Each row was made from one walk, in order. Every step used is in the known rows, and no mark comes twice. Write each row's walk.
(in the rows, 128 means zero)
Known rows:
zese povupor vevu rubu: [ 87 127 127  90 138 102 121  90 121 113 151 120 133 117 121 131 134  99
 114 134 176 107 136 137 125 131 112 118 109 115]
rubu samif fasofi zese: [179 129  94 213 124 164 139 133 109 140  71 137 103 163 138 123 124 177
 132 104  94 149 119 109 139 126 137 160 127 149]
vevu povupor: [149 108 151 122 154 124 114 112 185 141 116 117 143 120 137 130 113 123
 116 137 105 148 111 152 117 142 136  89 139 115]
povupor vevu: [125 125 145  59 147 116 123 154 166 134 135 127 121 133 123 124 129  81
 130 133  89 116 102 156 110 159  98 128 118 117]
riset povupor vevu: [115 121 168  35 155 114 111 219 144 139 123 127 123 120 119 117 150  80
 138 135  69 120 108 157  91 174 124 111 115 129]
rubu samif fasofi zese povupor: [154 129  90 213 111 151 134 129  84 127  66 132  95 165 130 122 139 226
 116 111 156 160 146 112 126 115 156 168 133 148]
nuved samif povupor zese fasofi: [101 145 118 117  60 126 142 124 129 113 164 107 108 136 137 147 118 181
 143 146 112 121 176  95 171  99 137 100 165 123]
nuved samif fasofi zese povupor puzaki: [ 72 136  93 191  55 149 124 117  80 127  92 119  71 149 123 138 126 224
 102 124 143 157 207  67 158 116 173  82 107 144]
samif povupor zese: [108 156 135 146 109 134 137 161 150 133 179 126 135 123  92 121 120 111
 136 130 123 106 119 100 138  88 122 222 149 139]
fasofi zese: [117 122 117 154  78 142 140 111 125 128 102 128 116 151 124 118 115 105
 128 124 101 147 123 141 143 145 125 183 112 131]
rubu vevu: [105 126 124 106  66 137 125 108 145 126 136 139 105 144 149 118 120 142
 146 133 192 121 116 167 118 114 128 142 117 125]
rubu vevu povupor: [112 110 142 103 116 131 115  90 174 130 134 120 125 125 161 121 122 152
 133 138 184 133 138 181 111 131 150 102 124 112]
vevu rubu: [143 129 121 161  95 129 130  67 127 130 139 133 140 122 129 132  99  85
 130 125 134 119  93 117 152 109 109 118 119 124]
nuved samif fasofi zese povupor: [ 80 133  81 170  83 147 136 125  97 112  95 115  76 167 127 130 117 233
 104 128 149 150 207 102 140 131 161  95 138 137]
riset povupor: [142 120 155 106 118 128 112 183 132 144 105 135 124 127 119 117 129 100
 137 134  97 138  95 140 105 135 142 113 128 140]
zese povupor: [123 122 131 136 104 116 117 123 129 125 112 131 121 141 113 126 123 158
 111 140 172 150 120 141 110 111 134 140 136 124]
fasofi zese povupor vevu rubu samif: [123 120 108 147 141 119 142  67  90 103 106 121 131 124 138 126 156 125
 125 118 179 126 148 120 147 156 128 181  98 124]
puzaki povupor vevu rubu samif: [131 142 138 120 225 115 134 111 143 126 129 145 146 105 146 130 153  63
 139 119 149 115 122 133 107 159  96 108 143 122]
puzaki povupor: [103 143 147 123 172 126 124 154 160 139 120 151 126 133 122 122 126  83
 125 130 134 145 125 157  90 135 115 112 164 127]
nuved samif fasofi zese povupor vevu: [ 58 136  94  91 112 134 136 152 106 106 109 108  71 159 129 129 138 203
 106 127 131 131 220 120 127 168 147  93 124 128]
samif fasofi zese povupor: [ 90 134  91 165  77 151 127 140  85 126  95 125  92 170 112 122 119 185
 103 116 145 151 167 129 125 112 152 160 128 143]
zese fasofi: [153 112 132 101  58 125 120 113 130 137 110 125 116 152 151 140 109 150
 133 138  91 148 107 160 141 114 117  71 140 116]
fasofi zese povupor riset: [ 79 125 120 133   4 130 128 135  80 113 102 125 102 146 114 130 116 148
  94 140 183 144 181 144 133 118 148 201 109 146]
fasofi zese povupor sivun: [ 95 112 103 139 132 121 143 126  94 111 114 121 135 135  96 108 129 129
 112 131 126 154 154 105 120 156 149 165 119 125]
nuved samif povupor: [123 133 131 146 121 128 143 153 171 117 133 149 109 137 112 140 106 128
 134 147 150 121 154 102 140 104 136 106 169 135]
sivun povupor vevu rubu samif: [181 124 126 102 223 123 137 108 110 108 130 139 163 115 139 131 136 121
 139 118 147 106 104 158 122 147 105 125 107 119]
rubu vevu povupor sivun: [107 104 131  91 163 123 127 117 163 125 155 118 146 109 143 110 127 127
 134 139 144 127 141 147 103 154 153  98 125 112]
sivun povupor vevu rubu: [117 129 130  53 178 121 134 120 116 109 160 129 153 120 121 129 113  88
 126 123 131  96 121 177 122 149 101 116 100 113]
riset povupor vevu rubu samif nuved: [154 114 145 131 173 118 128 178 132 138 136 159 145 109 138 136 154 111
 147 127  99 109 109 123 129 138 119  57 118 117]
rubu samif fasofi: [206 131 109 196 156 151 125 154 138 149  86 144 110 151 137 130 122 189
 132 114  99 141  85 109 120 103 128 116 152 144]

Which walk is each row?
[ 72 165 140 128 152 127 125 148 144 136 161 115 137 117 116 112 142 104
 128 125 115 132 133 133 101 141 111 157 152 126]	puzaki povupor zese
[179 123 129 131 173 117 134  83 140 126 126 134 144 112 144 132 139 102
 142 121 123 106  87 116 139 144  98 127 114 119]	povupor vevu rubu samif
[147 132 101 144 181 125 123 115 102 124 119 128 114 129 133 137 146 173
 118 115 158 112 129 108 123 115 124 109 125 132]	zese povupor vevu rubu samif fasofi
[191 128 123 222 151 133 144 100 137 125 130 164 144 117 118 141 116  89
 145 123 174 109  98  87 157  69 125 172 153 142]	vevu rubu samif povupor
[116 136 152  62 159 120 133 202 177 130 153 148 122 131  97 131 126  56
 136 137 122  98 125 138 111 122 107 172 147 130]	samif povupor vevu
[175 134 129 206  84 134 142 122 109 124 134 168 132 112 118 152 106  88
 128 135 197  94 127  88 159  56 129 196 147 161]	vevu rubu samif povupor riset
[137 119 168 131  93 131  98 182 123 160 105 142 126 108 114 126 136  96
 134 130  95 141  98 102 122 118 149 103  99 147]	riset povupor puzaki
[151 130 102 231 101 153 120 134  68 144  68 138  92 145 125 131 144 209
 112 108 156 164 150  77 143  97 169 155 107 157]	rubu samif fasofi zese povupor puzaki
[163 140 114 189  85 130 144  80  92 120 164 120 147 117 144 146 130 150
 153 124 141 111 121  82 187  65 127 162 150 133]	vevu rubu samif povupor zese fasofi
[150 120 123 132 170 104 128  76 114 112 122 127 137 113 135 133 152 128
 125 127 186 119 119 123 128 134 117 135 119 119]	zese povupor vevu rubu samif
[195 125 111 201 210 124 156 122 126 119 148 160 163 102  99 130 120  79
 144 126 136 108 105  46 147  93 130 163 157 139]	vevu rubu samif povupor sivun
[185 118 109 236 135 133 142  86 143 137 131 171 144 125 142 146 116 146
 137 126 144 131  97 108 160  94 111  77 134 112]	vevu rubu samif nuved
[123 135 123  74  96 131 127 124  88 116 152  98 148 142 143 131 118 201
 132 129  96 138 131 176 135 121 126 117 122 115]	sivun povupor zese fasofi
[ 73 153 139  94  99 124 124 136 117 135 153 104 130 131 150 128 139 138
 134 131  98 143 149 149 121 131 115  93 162 115]	puzaki povupor zese fasofi
[134 132 101 132 161 138 132 157  97 122  83 124  93 157 129 123 157 188
 118 111 134 139 159 128 113 153 141 167 121 139]	rubu samif fasofi zese povupor vevu
[112 128 131  87 124 116 129  94 140 126 155 127 137 115 130 131 121  56
 130 127 105  98 108 134 140 143  93 117 103 115]	povupor vevu rubu
[131 127 145  23 192 122 127 178 138 116 138 131 142 136 118 121 125 119
 127 130 117 119 119 201  91 163 106 128 113 117]	sivun povupor vevu
[107 125 151  57 130 116 116 148 120 131 139 125 140 106 125 124 137  48
 137 129  90  98 113 136 120 156 119  91 101 128]	riset povupor vevu rubu
[203 129 140 190 164 133 139 159 163 134 109 167 131 135 114 133 127 115
 146 129 156 130  95 107 128  90 130 185 171 145]	rubu samif povupor
[109 141 143 117 109 130 114 174 117 141 147 101 139 113 112 107 144 121
 139 129  77 127 101 113 116 137 137 153 113 139]	riset povupor zese
[113 143 131 114  60 129 134 150 121 130 171 115 124 137 123 136 121 139
 141 136 108 117 134 117 156  80 128 165 156 130]	samif povupor zese fasofi
[ 64 148 144  69 181 114 128 136 140 125 158 136 143 110 130 128 134  31
 127 124 129 104 141 153 106 159  91  90 134 114]	puzaki povupor vevu rubu
[ 61 126 113 101  98 116 136  75  89 103 133 112 127 128 121 124 136  95
 113 125 163 117 169 136 144 155 125 165  91 119]	fasofi zese povupor vevu rubu
[ 81 120 132  72  45 128 116  69 134 126 170  77 124 123 185 128 134 202
 141 138 147 128 157 178 139 124 148  90 119 105]	rubu vevu povupor zese fasofi
[124 130 145 132 141 125 115 102 165 138 158  84 154 106 131 120 126 132
 121 130  88 133 118 130 129 145 132 138 125 116]	vevu povupor zese
[152 100 140 110 204 115 125 133 173 137 136 113 165 104 117 120 113  92
 116 137  72 143 116 120 107 165 141  82 140 114]	vevu povupor sivun
[126 118 140  98  91 119 114  87 150 138 150  73 143 119 162 135 128 172
 124 137  72 147 134 147 148 139 136  80 131 106]	vevu povupor zese fasofi
[ 76 146 160  47 205 114 124 188 170 133 137 139 127 125 123 121 146  58
 127 130 113 123 137 171  76 173  96 105 147 117]	puzaki povupor vevu
[118 147 127 110 148 134 131 142 115 118 158 109 154 129 110 114 123 159
 129 124 121 126 111 152 118 128 122 180 115 123]	sivun povupor zese
[203 120 114 209 136 130 133  55 132 129 109 142 142 119 144 134 118 123
 139 121 144 129  77 102 154 109 113 127 126 129]	vevu rubu samif
[145 126 147 119 135 137 114 148 114 138 121 145 141 124 115 130 112 139
 123 125 145 141 108 145 123 111 133 116  98 133]	sivun povupor puzaki
[148 108 163 143 123 126 101 107 172 158 117 123 142 101 131 136 119 111
 113 133 109 149 115 112 133 125 145  77 108 127]	vevu povupor puzaki
[137 111 141  93 179 120 122 206 128 139 125 131 147 111  98 108 133  79
 137 137  48 137  99 104  97 158 145 103 131 136]	riset povupor sivun
[138 112 157 119  78 122 111 129 153 139 122 119 130 115 136 142 105 124
  99 147 130 136 139 151 120 129 137 110 133 134]	vevu povupor riset
[146 134  89 161 139 151 144 104  92 127 111 125 114 141 145 127 135 114
 133  99  97 111 136 103 157 146 115 145 100 137]	povupor vevu rubu samif fasofi zese
